Each row was made from one small tree. Brackets hold a mark, then the marks that hang from it, in alphabetical order. Every link used is in the known rows. Write each row's tree.
(in the rows, 128 means zero)
Known rows:
[fuvi faliz [rizab pepot pibi]]: [142 156 100 125 193 110 127 112 195  82 159  97 130 154 133 179 133 161
 127]
[pepot [faliz [rizab pibi] [teke vared]]]: [106 125  94 164 121 115  64 130 193  97 122 127 141 118 140 177 122 102
 110]
[fuvi [rizab pepot]]: [135 141 112 146 153 107 131 130 151 121 149 131 128 165 135 170 151 138
 126]
[faliz [pibi vubar] rizab]: [163 140  74 150 126  98  75 130 179 151 130 147 167 129 161 156 139 125
  88]
[pibi [pepot [faliz rizab [teke vared]]] vubar]: [137  89  53 174 129 132  63 122 186 120 144 161 154 133 162 167 107  59
 121]
[faliz [rizab [pibi pepot vubar]] teke]: [173  90  75 150 152  77  73 132 188 118 169 140 137 125 162 161 114 103
  92]
[faliz pibi [rizab pepot]]: [147 153  92 139 129  94  89 111 172 108 139 122 114 150 141 184 151 147
  90]
[vubar [pepot faliz]]: [146 101 132 146 135 106 103 117 157 152  88 117 124 148 166 186 147 126
 137]
[teke vared]: [126 145 111 166 115 116 106 126 120 126 106 154 124 134 138 149 136  97
 133]
[vubar pepot]: [158 115 141 142 133  84 117 114 136 140 106 130 117 151 160 173 162 125
 128]
[rizab [pepot [faliz teke]]]: [125 125 110 161 120 113 108 134 160 108 119  97  98 118 142 178 134 115
 115]
[pibi [vubar [pepot [faliz teke]]]]: [151  90 113 156 129  97  91 127 174 144  99 118 138 114 175 170 148  92
 127]
[pibi [vubar [pepot [faliz rizab [teke vared]]]]]: [128  95 101 167 120 114  64 111 197 129 117 151 165 135 169 180 151  73
 131]
[pepot [faliz [rizab [pibi vubar]]]]: [149 100  95 160 152 106  62 144 205 174 121 127 178 135 168 167 109 142
 108]
[fuvi rizab]: [136 140 107 146 139 115 134 143 147 137 135 147 161 151 143 154 140 126
 118]
[fuvi [rizab pepot pibi]]: [138 136 113 137 176  87 109 129 163 104 148 113 111 155 132 175 142 153
 123]
[rizab pepot]: [147 137 125 154 132  96 118 126 131 129 127 121  99 144 141 166 145 135
 120]
[vubar [pepot [faliz rizab [teke vared]]]]: [115 111 114 159 111 117  83 107 186 106 116 139 145 142 155 193 156  87
 126]

Write each row's tree:
[104 131  92 172  99 135  85 133 181 113 123 144 157 126 142 174 130  87
 114]	[pepot [faliz rizab [teke vared]]]
[147  86  55 145 180 105  78 140 194 112 149 121 144 125 159 168 102  95
 120]	[fuvi [rizab [pibi [pepot [faliz teke]] vubar]]]
[164  97 123 143 145  59  75 122 198 126 143 127 148 127 171 170 160 116
 103]	[faliz [rizab [pibi [vubar pepot]]] teke]
[168 128  65 133 137 102  83 110 167 111 146 143 123 154 153 178 124 124
  88]	[faliz [pibi pepot] rizab]
[106 152  63 158 101 131  68 117 189  85 114 130 138 110 138 181 132  87
  98]	[pepot [faliz pibi rizab [teke vared]]]
[128 138  54 147 150 116  84 126 195  97 135 106 131 113 147 178 137 105
 109]	[fuvi [rizab [pepot [faliz [pibi vubar] teke]]]]
[138 114  80 152 139  94  71 114 169  72 161 146 110 133 140 172 122  87
 108]	[faliz [rizab [pibi pepot]] [teke vared]]
[152 130  38 155 129 104  65 105 141  76 129 147  93  99 147 152 125  46
 110]	[faliz [pibi pepot vubar] [teke vared]]
[151 124  35 154 129 106  56 105 175  84 153 162 128 119 152 163 127  60
  96]	[faliz [pibi pepot vubar] rizab [teke vared]]
[117 105 116 150 134  97  61 105 200  89 115 121 128 135 152 198 149 102
 125]	[vubar [pepot [faliz [rizab pibi] [teke vared]]]]
[134 162  89 135 142 132 155 132 187  84 158 123 171 124 138 157 138 112
 111]	[fuvi [faliz teke] rizab]
[161 140  78 150 139  91  72 117 182 133 145 130 134 141 155 172 147 134
  93]	[faliz [pibi vubar] [rizab pepot]]
[147 128  41 137 192 122  95 106 196  58 172 138 144 123 143 157 107  71
 130]	[fuvi [faliz [teke vared]] [rizab [pibi pepot vubar]]]
[149 127 126 145 151  79  90 125 178 120 148 116 117 157 142 180 140 164
 104]	[faliz [rizab pepot pibi]]
[169 119 104 121 203  97 110 103 207 117 140 118 172 151 165 171 145 135
 138]	[fuvi faliz [rizab [pibi [vubar pepot]]]]
[166  83  72 160 154 120  82 132 156 167 116 140 135 139 174 161  98 101
 128]	[pibi [pepot faliz] vubar]
[144 154  96 125 182 116 131 124 193 100 144 112 163 142 136 162 124 150
 120]	[fuvi faliz [rizab pibi]]
[124 158  96 147 150 113  94 100 205  45 164 109 118 131 127 179 140 118
 112]	[fuvi [faliz [rizab pepot pibi] [teke vared]]]
[133 123  91 167 129  91  65 132 182 109 142 150 154 110 144 149 133  86
 105]	[faliz [rizab [pibi vubar]] [teke vared]]
[122 126 101 152 156 128 114 133 170 130 131 117 138 164 144 186 132 140
 134]	[fuvi [rizab [pepot faliz]]]
